Known rows, with every step that occurs
ruguv -> siser: [  0 -34   3 -31  -4  20   8 -35   2 -18  -8 -41  -9  27  -4 -10 -10  -3
  10 -31  10  22 -15  -3  14  -4  21 -11   3 -19  16 -14   8 -29]
vuner -> fode: [-12 -43  10 -12   3   9 -17 -54   7  12   1  -3 -20  13  -5  13  -6 -17
  -9   4 -32  21   6 -10  33  -1 -14 -20  15  -3  -2  13  19   7]
siser -> ruguv -> roba -> vuner -> fode: [-29 -20 -27  38 -24  23 -19 -15   4 -22 -22  19  12  23 -10 -12  33   6
 -17  -9 -19  -4  17  16  50   0 -16   5  27  50 -27   2  61  33]
zilebub -> siser -> ruguv -> roba -> vuner: [-21  18  15  38  -2   4 -16   6  11 -22  -3  19  20  33 -37 -14  44  34
  27 -20  -3   2   4   6  24 -34  38  30 -30  59 -24 -25  49  -7]
sopi -> roba -> vuner: [-14   5   2  11  -4  11  24  24   4   3 -11   9 -37  14   5   5  -8   9
 -35   5 -42  12 -13  27  -7 -41 -26  -6  32   8 -33  27  16  -4]
zilebub -> siser -> ruguv -> roba -> ditev: [ 30  19  16  35  -4   7  -8  14  11  13  -6   7  26  20 -51  20  35  27
  41 -14  -6  -3   8  19  23 -31  60  27 -73  52  10 -23  65   6]
ruguv -> roba -> ditev -> vezale: [ 32  16  -4  19  -6  -4  -1  24  -5   2 -35 -37   8  -6 -23  -1  -1  -9
 -24  -8 -35   8  19  28  36 -27  23   6 -33  -3 -12  -3 -17  54]
ditev -> vezale -> ruguv -> siser -> zilebub -> roba: [-15  10   1 -33  10 -14   3  14 -70 -54  16  -5  21  17  10 -30  12 -10
  14  -8  60 -31  -8 -24 -20  34 -25  -2  11 -25  15 -37 -23 -45]
ditev -> vezale -> vuner -> fode: [-16   0   2  -1  40 -27 -45 -48  15   0  19 -18   7  -1  24 -34  -3 -26
 -20 -12  22  24  22 -28  16  18 -35 -43  37 -26  -6  35 -43  31]
ditev -> vezale -> sopi -> roba: [ -7  21  -3  17  28 -18 -26 -19  12  -6  36 -10  10 -13  34  -7 -30  -9
 -14 -18  -1  -1 -32 -16 -12  12 -41  -7  13 -47  -8  37 -46  17]
roba -> sopi: [  2  -8  -3 -18  26  10  28  -3   2  38  -5  24 -32 -13   8  36  -3 -11
 -19  14 -44  28   5   5  -7  -7  11  14 -14  41  10   5  13 -17]
roba -> vuner: [-10 -21   3  -3  -6  11  15   7  11   8  -7  15 -38   4  -9 -10   7  10
 -13  11 -40  19   4  14  12 -29   9   6  19  20 -18   4  16 -11]
vezale -> ruguv -> siser -> zilebub -> roba -> vuner: [-33  -3  -3 -28 -28   1  34  36 -50 -52 -15  34   6  19  12 -19  31   6
   7  16  44 -31  19  -8 -21  11 -22  11  25  29   5 -52  25 -58]
roba -> ditev: [ 35 -12   3 -10  -8  20  19   8  15  38 -10   8 -33 -10 -26  24   0   4
   3  18 -46  13  11  28   4 -27  36   8 -27  14  16   6  30  -4]
ruguv -> roba: [ -8 -19  33  13 -12  -4 -15 -28 -15 -18  -6 -25 -18  22  -3  -4  -2   2
  -7  -6 -13  28  -5  21  33 -26  26  30 -24   9   6 -14   5  19]
sopi -> roba: [  2   2  22   3  11   4   5 -12 -10  11  18 -12 -37  22   5  16 -15   2
 -16   1 -25  23 -30  19  -4 -30 -11  -1  -1 -15  -1  32   7  -4]
ditev -> vezale -> zilebub: [ -2   8  -2  -9  31 -15   9   9  -1  -2  16 -12  -3  -5   6  -5 -52  15
  16  11  18  21 -19 -27 -20  22  21  -4  15 -43 -13 -13 -53   4]
sopi -> roba -> vuner -> fode: [-30 -13 -12   5  -8  10   6  -2  19   8 -31  14 -18  15  15  16 -10 -10
 -52   9 -56  11   6   9  23 -33 -67 -46  52   6 -42  40  24  19]
zilebub -> roba -> vuner -> fode: [-34 -32  -5  -3 -22  12  -9 -17  -2  -4 -37  18 -16  10  13  16   1 -20
 -16  23 -51 -20   0 -12  13  -7 -50  -5  26  22 -40  -1  14 -13]
vezale -> ditev: [ 16  -7  26 -21  13 -16 -13 -22   6  -4  33  15 -25  -8   9  -3   6  10
  39   9  21  20 -26  -2   6  -4  31  -2  -6 -24  32  -8  -9   5]
vezale -> sopi -> roba -> vuner -> fode: [-41 -14 -24  26 -18  -2 -17 -18  37  -1  -9  34   9 -12  41  16 -13 -16
 -37  11 -28  -6   7 -14  15  -2 -77 -37  53   5 -27  28  17  23]
ruguv -> vezale: [  6 -35  20 -19 -22  20   8 -37  11   7   7 -45  -4  -6 -15 -12   9 -10
   7 -27   5   5  -6   6  -3   7  25  12  -3  -8  22  18  -9  -5]
ditev -> vezale -> ruguv: [ 22  23  10  -2  32 -17  -6  -4 -39 -27  46   6 -19 -15   3 -32 -16   9
  11  10   1   7   2  -6  18   4   4  -3   1 -33   3  -9 -28   9]
zilebub -> siser -> ruguv: [  6   2  32   8  42   8 -18 -31   8  10  48  13  -6  29 -37   0  30  31
  69 -21   7   5 -25 -14  -3  -8  45  22 -38  25  10  -6  44 -46]
zilebub -> roba -> vuner: [-21 -18   8   0 -21  10   5   9 -20  -2 -20  18 -29   6   7   2   2  -1
   0  22 -40 -15 -22   1 -15 -19 -11  33   6  23 -30  -9   6 -34]
vezale -> ruguv -> siser -> zilebub: [ -9 -14  12 -32   2  -2  21  -4 -37 -38  24  15   2  20  -2 -18  18  10
  16  -2  63  14  20  -2  -1  16  11  -7  13   3  45 -38  29 -42]
zilebub -> siser -> ruguv -> roba -> ditev -> vezale: [ 32  45  -2  37  24  -2 -19  24   7   3  -1 -16  42  11 -49  -2  28  20
  34 -35 -12 -11   4   7  25 -22  51   7 -63  22 -10 -12  19  26]
pabulaz -> vuner: [-30 -19  -7 -21 -11   6   7 -20 -20  22   2  29 -73  38  -3  11  -5   5
  -7  -2 -36  23 -30  11  16 -22  14  20   8  12 -11  -8  14 -20]
sopi -> roba -> ditev -> vezale -> vuner -> fode: [ 16  36 -21  16  22 -16 -16   9  25  30 -17 -16  15 -12  24   4 -15 -23
 -53   0  -2   3  33   9   7 -11 -62 -67  26 -22 -17  57 -22  53]
pabulaz -> vuner -> fode: [-44 -32 -20 -24 -12   4  -9 -49  -8  18 -19  27 -55  39   0  17 -10 -17
 -22  -3 -45  15 -10 -11  42 -12 -27 -14  30  10 -20   0  29   0]
ruguv -> siser -> zilebub -> roba -> vuner -> fode: [-62 -47 -22 -36 -25  10  10  -7  -2 -20 -59   7  18  43   0   7  28 -26
 -27  -5   5 -21  12 -16   2  12 -53 -28  46  28 -22 -22  24 -41]
ditev -> vezale -> sopi: [  0  -7  -6   7  23 -17 -32 -34  11  -7  41  -1   6 -23  19 -23 -20  -9
  11  -9   6   9 -19 -31  -1  27  -5   4   3 -37   4  12 -48   8]

Rows
[-12  -5  50 -31  -8  -8  20 -17  36   4   7 -36  33  -7 -17  12 -20  15
  54 -18  53  11  -9 -43 -35  14  51  10 -24 -15  14 -32 -24 -27]
ruguv -> vezale -> zilebub -> siser
[ 12 -10  30  -9   9  21  -2 -37  26   6  36 -25  32  17 -45 -13  39  14
  63 -53  29 -13 -20 -15 -16  10  53  26 -35  15  24   6  28 -34]
zilebub -> siser -> ruguv -> vezale
[ -9  -3  12  20  -2   2 -21 -29   8   1  34  16  -7 -11  38  16 -25  -1
  -3   5   8  13 -29  -1 -15   2 -27   5   3 -17  14  25  -1  -2]
vezale -> sopi -> roba
[-44 -18  15 -13 -12  -3  13  26 -20   4 -14  42 -24  21 -11   4  39   5
 -10  32 -12 -14  -3   8 -37 -11 -18  36  15  49 -15 -11  11 -49]
siser -> zilebub -> roba -> vuner
[ 21  30   0  28   0 -24 -19  22   6   2 -20 -31  20 -15   5 -20   6  -3
 -32   2  25  16  43  26  14 -14  17  -5 -20   8   5   3 -35  62]
ruguv -> roba -> ditev -> vezale -> vuner
[ 39   9 -14  -3  19   7  14  23   9  25  -8 -12 -14 -14 -24   8  -5  -2
 -11   1 -48   2   8  12  12 -18  23 -10 -16 -19  -7  19 -12  21]
roba -> ditev -> vezale
[ 33  55  -8  18  24 -14  -3  35  11  28  -2 -18   1 -16  15  -3 -15   0
 -34   1  10  11  13  25 -20 -21 -21 -32   5 -18  -4  49 -34  32]
sopi -> roba -> ditev -> vezale -> vuner
[ 47  28 -25 -19 -13  10  21  38 -46 -39 -21 -18  22 -13   8  -7 -17  -8
  19  -2   9 -48   1  -7   2  11  -2 -17 -22 -28   1 -38 -11 -13]
zilebub -> roba -> ditev -> vezale -> ruguv -> siser
[ 35   4 -21  -1 -49  37  47  30   3  18 -12   0  39 -31 -10  23   2  16
  55   9  55 -56 -24  11 -63  57  43  48 -29  15  26 -19  20 -26]
siser -> ruguv -> vezale -> zilebub -> roba -> ditev
[ 39  17  17  25 -38   2  12  30 -31 -14 -11  23  -6 -21  -4   8   2  15
   0  31  -8   3  42  39  39 -26  34  23 -40  27  26 -39  37  38]
vezale -> ruguv -> roba -> ditev
[-19 -24  19  -1  13  -9 -39 -65  19   9  16   2 -13   3  24 -12   5 -15
 -11   9  23  32  29 -14  17  10 -23 -26  25   5  17  25   3   7]
vezale -> vuner -> fode
[  6 -12   8  33  -3  15 -20 -28 -24 -19  21  -6  -4  24 -19 -15  24  19
  18 -17  11   6 -18  28  25   2  39  47 -26  26  15  -6  43   5]
siser -> ruguv -> roba
[-22 -37   4 -40   5   5  15 -16  -3  -8   1 -19  -6  38 -20  -8  27   1
   1 -24  40  23  -2  -2  -9   3  16  -7   9   4  29 -13  18 -46]
ruguv -> siser -> zilebub
[ -5 -13  11   3 -31   8  -1 -37  25   3  21 -31  25 -23  28   2  -9 -20
  -3 -23  32 -12 -22  -2 -27  26 -22   8   4 -28  27  38 -19   5]
ruguv -> vezale -> sopi -> roba
[ 39  31 -16  12  18   5  16  43   1  30 -11 -23 -11  -6  -7  18 -25  -2
 -31  -1 -47  -1  -9  27  -3 -35 -13 -27  -8 -26 -23  41 -15  27]
sopi -> roba -> ditev -> vezale
[ 24  32   1  -6   6 -18  13  60 -57  -1   9  43   1 -20 -11   4  16   3
   7  45   6 -43  22   8 -29  11 -11  16 -20   7  13 -23  -7 -17]
siser -> zilebub -> roba -> ditev -> vezale -> ruguv
[ 16 -16  29 -32 -25  -8   7 -29  27  -9  27 -30   9 -16   4 -12  17  -5
  42 -23  52  -1 -21   3  -5  23  35   0  -2 -32  43   5 -27  15]
ruguv -> vezale -> ditev
[ 30   7 -27  13   7  -3 -16   8  32  19  14   6  13 -40   4   4 -12  -6
   7   9 -17  -7   7 -11   0  10  10  -5 -11 -22   9  11 -23  23]
roba -> ditev -> vezale -> sopi
[ 31  -8  12  -7 -24  18  10  13 -18  28 -26   8 -26  -8  -6  38  -4  -3
  12  27 -44 -23  -9  17 -17 -22  19  32 -44  17   9  -5  17 -25]
zilebub -> roba -> ditev
[ 16  10 -21   5  21 -11 -20  -7  31  27 -14 -11  14 -19   4  -8   1 -21
 -26   7  -1   7  52  -5  18   5 -23 -51  16 -10  -3  34 -22  47]
roba -> ditev -> vezale -> vuner -> fode
[ 21  44   7 -15  33 -19  20  46  32  25 -11   0  24 -15 -33  29 -40  24
  42  11  -2   5   7 -32 -18 -14  49 -17 -36 -21 -17 -34 -29  -3]
roba -> ditev -> vezale -> zilebub -> siser
[ 33  39 -33  38  -1   7  17  53  -6  -6 -10  -2  36 -19 -16   2 -18  36
  19   7  31 -10   0  16  -3  25  49  19 -19  -1  -4 -22   3  38]
siser -> ruguv -> roba -> ditev -> vezale -> zilebub
[ 24   7  -9  19 -19  12   1  15  25  33   1  26  -1 -29  19  42 -19   2
  -5  20 -19  -5  -6  17 -19 -12 -16   1 -13  -2  18  22  18  10]
vezale -> sopi -> roba -> ditev
[-38   9 -43  28   7 -15 -25  -3  32  -8  -7  15  25 -13  42  -1 -24 -24
 -53  -5 -29 -13  -2 -27  18   9 -93 -54  67 -27 -49  37 -29  44]
ditev -> vezale -> sopi -> roba -> vuner -> fode
[  9   5 -24 -30  -4   2  20  34 -21   1 -39 -28  27  19 -21   6  19 -19
  -4 -16  11 -30  -1  -5 -24  13  -4  -9 -11  -5   3 -12 -15 -37]
ruguv -> siser -> zilebub -> roba -> ditev -> vezale
[-10  14   9 -13  17 -17   3  11 -31 -19   2 -13   3  -7  18   2 -51   6
  27  22  20 -17 -41 -36 -41  33  -2  20  -3 -39 -19 -26 -65 -25]
ditev -> vezale -> zilebub -> roba
[ -4  13  16   2  47 -27 -30 -25   2  -2  36 -17  -9  -2  20 -45  -2  -4
  -6 -10  35  28   5  -9  -7   1   2  -8  15 -23   5  26 -53   8]
ditev -> vezale -> vuner
[-19  26 -24  25  12 -12  -9  21  21  -8   9  14  10 -19  32 -17 -24  -2
 -31  -6 -18 -10 -15 -13 -10  -4 -52 -18  42 -24 -39  30 -37  23]
ditev -> vezale -> sopi -> roba -> vuner
[-31 -15  -9 -47   3   6  36  12 -23  13 -37  12   8  25  13  41  20 -27
 -11  -2  15 -11  -1 -13 -42  24 -15  12 -10  50  17 -25  10 -71]
ruguv -> siser -> zilebub -> roba -> sopi
[ 20  10 -16  39 -22 -15 -23  10  15  -4 -11  -6  37 -36   4   0  -4  -7
 -11   0  -6  -5  18   7  25   2  12   9 -29  -5   6 -10 -27  55]
ruguv -> roba -> ditev -> vezale -> sopi
[ -7   9  14  29 -35 -10   8  23 -32 -49  -3  31 -16  -5  10 -25   8  18
 -13  28  -4   7  33  25  41 -31   8  20   4  36  -7 -45  21  26]
vezale -> ruguv -> roba -> vuner
[ -4  11 -11  -1  -6 -18 -15  28  -7  18   4  35  26 -30   1  18  17  -8
  12  33  12 -35   2 -14 -43  33 -19  28 -19   5  17  -1 -30 -16]
siser -> zilebub -> roba -> ditev -> vezale -> sopi
[  9 -16  -7  -6 -17  27  29 -10  18  -1  30 -14  32 -21 -14 -14  -3  26
  49 -12  74 -11 -25  -4 -41  61  54  33   8 -11  26  -8   8 -19]
siser -> ruguv -> vezale -> zilebub
[ -1   9  -7 -32  27 -14  13  11 -43 -49  28  -7  18  16  -7 -41  10   0
   4 -17  58   6  13 -15   4  22   1 -25  25 -30  20 -30 -16 -23]
ditev -> vezale -> ruguv -> siser -> zilebub
[-26 -37 -14  -3 -10   9   1 -22  26   9 -27  17 -25   8  -2   2   5  -9
 -28   9 -53  14  20  -6  35 -17 -29 -26  43  17 -35   8  26  13]
roba -> vuner -> fode
